What can hang from each mark
q_693: q_719 q_853
q_853: q_287 q_693
q_719: q_287
q_712: q_287 q_693
q_287: q_102 q_719 q_853
q_102: q_287 q_693

Every row comes from one small tree of marks. The marks that hang from a mark follow it in brackets, in the order of their numbers. Every link used is in the known rows. Which tree was each row made from?
Known rows
q_287(q_102 q_719 q_853(q_693)): [-4.326 -3.117  1.549 -3.188 -2.022  1.325 -0.950  4.377  2.790 -1.678
  0.927 -1.232 -3.619  3.243 -2.299 -4.074  1.142]
q_853(q_287 q_693): [-0.243  1.982  3.221  1.222  0.022  1.053 -4.598 -1.232  2.908  1.675
  1.148 -0.555 -1.778 -1.679 -2.639  2.112  1.280]
q_853(q_287): [ 0.101  2.030  0.984  2.340  0.335 -0.586 -2.391 -3.039  1.231  0.070
  0.553 -0.732  2.736 -1.748 -0.523  5.331  0.595]
q_719(q_287(q_102 q_853)): [-0.882  1.456 -4.361  1.561 -4.315 -0.221  2.973  0.943  2.116 -6.375
  1.704 -1.114  2.300  2.665  2.293 -1.261  4.924]
q_853(q_287(q_719) q_693): [-0.291  0.018  5.165  2.068  1.904 -1.580 -5.010  0.171  2.039  3.887
 -0.254  0.858 -3.130 -1.272 -3.629  1.482 -1.538]
q_853(q_287(q_102 q_719)): [-1.606 -1.705  2.953  2.766  1.270 -1.276 -1.922 -0.728  1.670 -1.459
  2.615  0.874  1.601  2.028  0.122  3.512 -0.190]
q_102(q_693(q_719 q_853)): [ 2.780 -0.141 -0.913 -1.122  3.169 -0.707 -0.928 -1.852 -3.568  4.237
 -3.528 -0.786  1.067 -3.114  1.399  0.046 -3.551]
q_853(q_287(q_102) q_693(q_719)): [-1.422  3.572  5.309  0.332 -1.785  1.669 -0.915 -0.714  3.630 -0.508
  3.465 -0.847 -3.158 -0.183 -3.107  1.582  1.779]
q_853(q_287(q_102) q_693): [-2.572  0.766  2.934  1.195 -0.905  2.976 -3.620 -0.418  4.917 -1.832
  4.373 -1.283 -1.989  1.576 -1.102  1.256  3.052]
q_287(q_102 q_719): [-0.164 -4.913  1.549 -0.744  0.361 -0.633 -1.702  1.355  1.547 -1.873
  2.131  1.793  0.323  2.928 -0.742  2.118 -0.288]
q_719(q_287(q_102)): [ 2.722  0.182 -1.519  3.354 -2.040 -0.544 -0.043 -0.599  2.309 -5.267
  2.571  1.690  2.003  2.530  1.751  1.767  4.617]
q_102(q_287(q_719) q_693): [-2.993 -4.537 -0.336 -1.884  4.286 -1.385 -0.268  0.587 -7.521  5.937
 -1.759  1.566 -4.451 -0.104 -1.211 -0.264 -7.426]
q_853(q_693): [ 0.990 -1.182  2.084 -2.062 -1.243  1.310 -3.938  0.682  2.212  0.985
  0.313  0.175 -3.048 -0.711 -3.903  0.682  1.523]
q_287(q_719 q_853): [-1.992 -2.224 -0.844 -2.025 -0.587 -2.421  0.220  1.314 -0.761  0.393
 -2.657 -0.470  0.826 -0.331 -1.503  0.277 -1.459]
q_287(q_102(q_693) q_719 q_853): [-5.951 -2.719 -1.594 -1.769  0.716 -0.373  2.362  0.723 -2.283  0.372
  0.188 -1.092 -1.784  2.496  3.469 -2.434 -2.172]
q_712(q_693(q_719(q_287(q_102 q_853)))): [ 1.668  3.812  0.535  1.416 -3.797 -0.470  8.582 -0.587  2.851 -1.698
  1.178  0.736  1.893  2.465  2.509 -1.597  3.345]
q_102(q_287(q_719)): [-0.344 -4.618  0.574 -2.563  1.975 -1.781 -1.739  1.963 -4.164  2.541
 -1.171  1.424 -1.714  0.347 -4.851  1.262 -4.943]
q_712(q_287(q_853) q_693(q_719)): [ 1.004  3.038  0.429 -1.749  0.853  2.951  2.768 -0.827  0.060  1.272
 -1.583  1.606  1.087 -4.473 -0.064  0.506 -0.446]
q_693(q_853): [ 4.002 -3.062 -2.141 -0.738  1.776 -0.019 -4.632 -0.107  0.484 -0.541
 -2.010 -1.597  5.127 -0.934  0.146  1.405  0.344]
q_719(q_287): [ 4.752  1.461 -1.535  3.041 -1.340 -2.543 -0.731 -1.598  0.618 -1.555
 -0.825  1.984  1.719 -0.680 -0.217  2.678  2.637]

Which tree is each row?
[-4.069 -3.456 -2.374 -4.230  0.220 -1.632  1.486  3.229 -4.481  1.218
 -2.210 -1.363 -1.368  0.632 -3.853 -1.533 -4.082] : q_102(q_287(q_719 q_853))
[-1.719  3.280  1.512 -4.702 -3.779  0.153  1.124  1.730  0.846  1.098
 -1.839 -1.857 -4.078 -2.069 -5.136 -1.778  0.957] : q_287(q_853(q_693(q_719)))
[ 5.885  2.491 -2.176  3.150  2.120 -3.137  0.461 -2.033 -3.780  3.205
 -4.075  1.450  1.341 -3.470  3.107 -1.395 -1.502] : q_102(q_693(q_719(q_287) q_853))
[ 6.993  3.389  3.223  3.103 -0.626 -2.818  4.617 -2.891  1.242  3.233
 -0.966  3.630  1.728 -1.231  0.199  2.588  1.147] : q_712(q_693(q_719(q_287)))
[-5.626 -2.183 -3.259 -0.558  3.244  2.834 -0.765  1.489 -3.004 -1.398
  0.175  1.875 -2.382 -0.691  3.775 -2.792 -2.227] : q_712(q_287(q_102(q_693) q_719 q_853))
[ 0.910 -1.236 -0.744 -1.551  1.925  1.151  0.065 -0.754 -1.846  0.720
 -0.164 -1.035  0.944  0.574  3.101 -0.752 -1.646] : q_287(q_102(q_693(q_719 q_853)))
[ 1.821  1.386  1.120  1.427  0.867  0.415 -1.089 -1.428  1.714 -2.427
  1.210 -2.380  4.791 -0.218  0.662  2.278  0.453] : q_693(q_719 q_853(q_287(q_102)))
[-1.631  1.975 -2.160  0.280 -4.897  1.719  1.290  2.553  4.044 -4.815
  1.907 -1.092 -2.121  2.891  0.153 -4.497  6.120] : q_719(q_287(q_102 q_853(q_693)))
[-3.698 -3.313 -1.397 -2.374 -1.407 -0.674  1.233  2.856  1.134 -2.983
  0.631 -0.763  0.924  3.126 -0.068 -0.694  0.671] : q_287(q_102 q_719 q_853)
[ 3.062  2.907  2.585  1.160 -3.959 -0.203  0.791  1.363  2.732 -2.075
  1.894  2.521 -3.582  0.842 -2.626 -1.355  4.309] : q_853(q_693(q_719(q_287(q_102))))
[-4.664  2.122 -1.921 -3.525 -2.283  1.149  5.305 -0.859 -2.316 -0.618
  1.027 -2.126 -1.910  0.533  2.026 -1.174 -1.024] : q_287(q_102(q_693(q_719)) q_853)
[-1.330 -1.438 -2.820 -1.109  1.891  0.517 -2.862  2.088 -1.842 -0.866
 -2.450  2.092  0.315 -3.323 -1.259 -0.355 -1.332] : q_712(q_287(q_719 q_853))
[ 0.332  2.837 -2.160  0.632 -3.605 -0.539  0.130  1.671  2.017 -1.349
 -1.414 -0.703 -2.189 -0.945 -1.410 -3.689  4.169] : q_719(q_287(q_853(q_693)))
[-1.613  0.740 -0.299 -3.865  1.431 -0.246  2.425 -1.323 -7.554  4.595
 -1.422  0.251 -4.520 -2.353 -2.420  0.962 -6.269] : q_102(q_287 q_693(q_719))
[ 0.273 -3.203 -4.844  0.790  5.539  5.421 -5.438  0.026 -1.255 -2.256
  0.925  1.022  2.343 -1.357  5.717 -1.568 -0.463] : q_712(q_287(q_102(q_693(q_853))))
[-6.083 -0.459 -4.058 -2.538 -1.428  2.347  2.669 -0.822 -1.082 -2.152
  1.509 -2.724 -0.435  2.058  3.808 -1.481  0.620] : q_287(q_102(q_693) q_853)
[ 5.219  2.113  3.785  2.490  3.001 -0.648  0.708 -3.419  2.173  4.803
 -1.617 -1.147  6.159 -2.538  1.504  2.977 -1.647] : q_712(q_693(q_719 q_853(q_287)))
[-3.965 -1.292  1.995  3.512  3.586 -0.846 -0.622 -2.445 -1.036  2.133
  1.997  0.862 -0.955  1.257  3.342  2.412 -3.114] : q_853(q_287(q_102(q_693) q_719))
[ 3.680 -0.434  1.951  3.742  3.653  0.561 -1.918 -2.949  3.328  3.345
 -0.689 -1.780  7.150 -0.609  3.588  2.436 -0.209] : q_712(q_693(q_853(q_287)))
[-3.691  2.061  0.244 -6.813 -3.445  1.156  2.305  3.534 -3.108  1.598
 -1.365 -2.762 -5.640 -1.226 -7.571 -3.975 -1.954] : q_102(q_287(q_853(q_693(q_719))))
[ 3.917  2.899  0.395  2.214 -3.215 -1.601  2.694 -0.670  1.065 -3.574
  1.687  2.259  0.623  0.966 -0.535  2.044  3.241] : q_693(q_719(q_287(q_102)))
[-0.560 -3.971 -4.095 -2.190  4.636  1.501 -2.258  0.366 -6.244  3.256
 -2.325 -2.113  0.059 -0.793  1.345 -2.312 -5.091] : q_102(q_287 q_693(q_853))
[ 1.891 -4.127  4.245  4.321  5.056  0.224 -1.404 -0.582  4.245  2.429
  1.196  0.195  6.468  2.714  4.251  0.786 -1.343] : q_712(q_693(q_853(q_287(q_102 q_719))))
[-3.229  1.866 -5.321  1.714 -2.139  0.116  4.452 -1.015 -1.157 -2.939
  1.058 -0.986 -0.383  2.160  5.701 -2.630  2.647] : q_719(q_287(q_102(q_693) q_853))
[ 4.978  4.276  3.016  1.216 -2.896 -2.200 -0.357  0.085  0.730  1.072
 -1.407  2.897 -3.957 -2.658 -4.370 -0.382  2.300] : q_853(q_693(q_719(q_287)))
[ 6.146  0.722 -1.200  2.394 -1.083 -1.793  0.482  0.262  1.553 -3.767
 -0.385  0.795  3.617  0.761  1.166 -0.514  2.835] : q_693(q_719(q_287(q_102)) q_853)
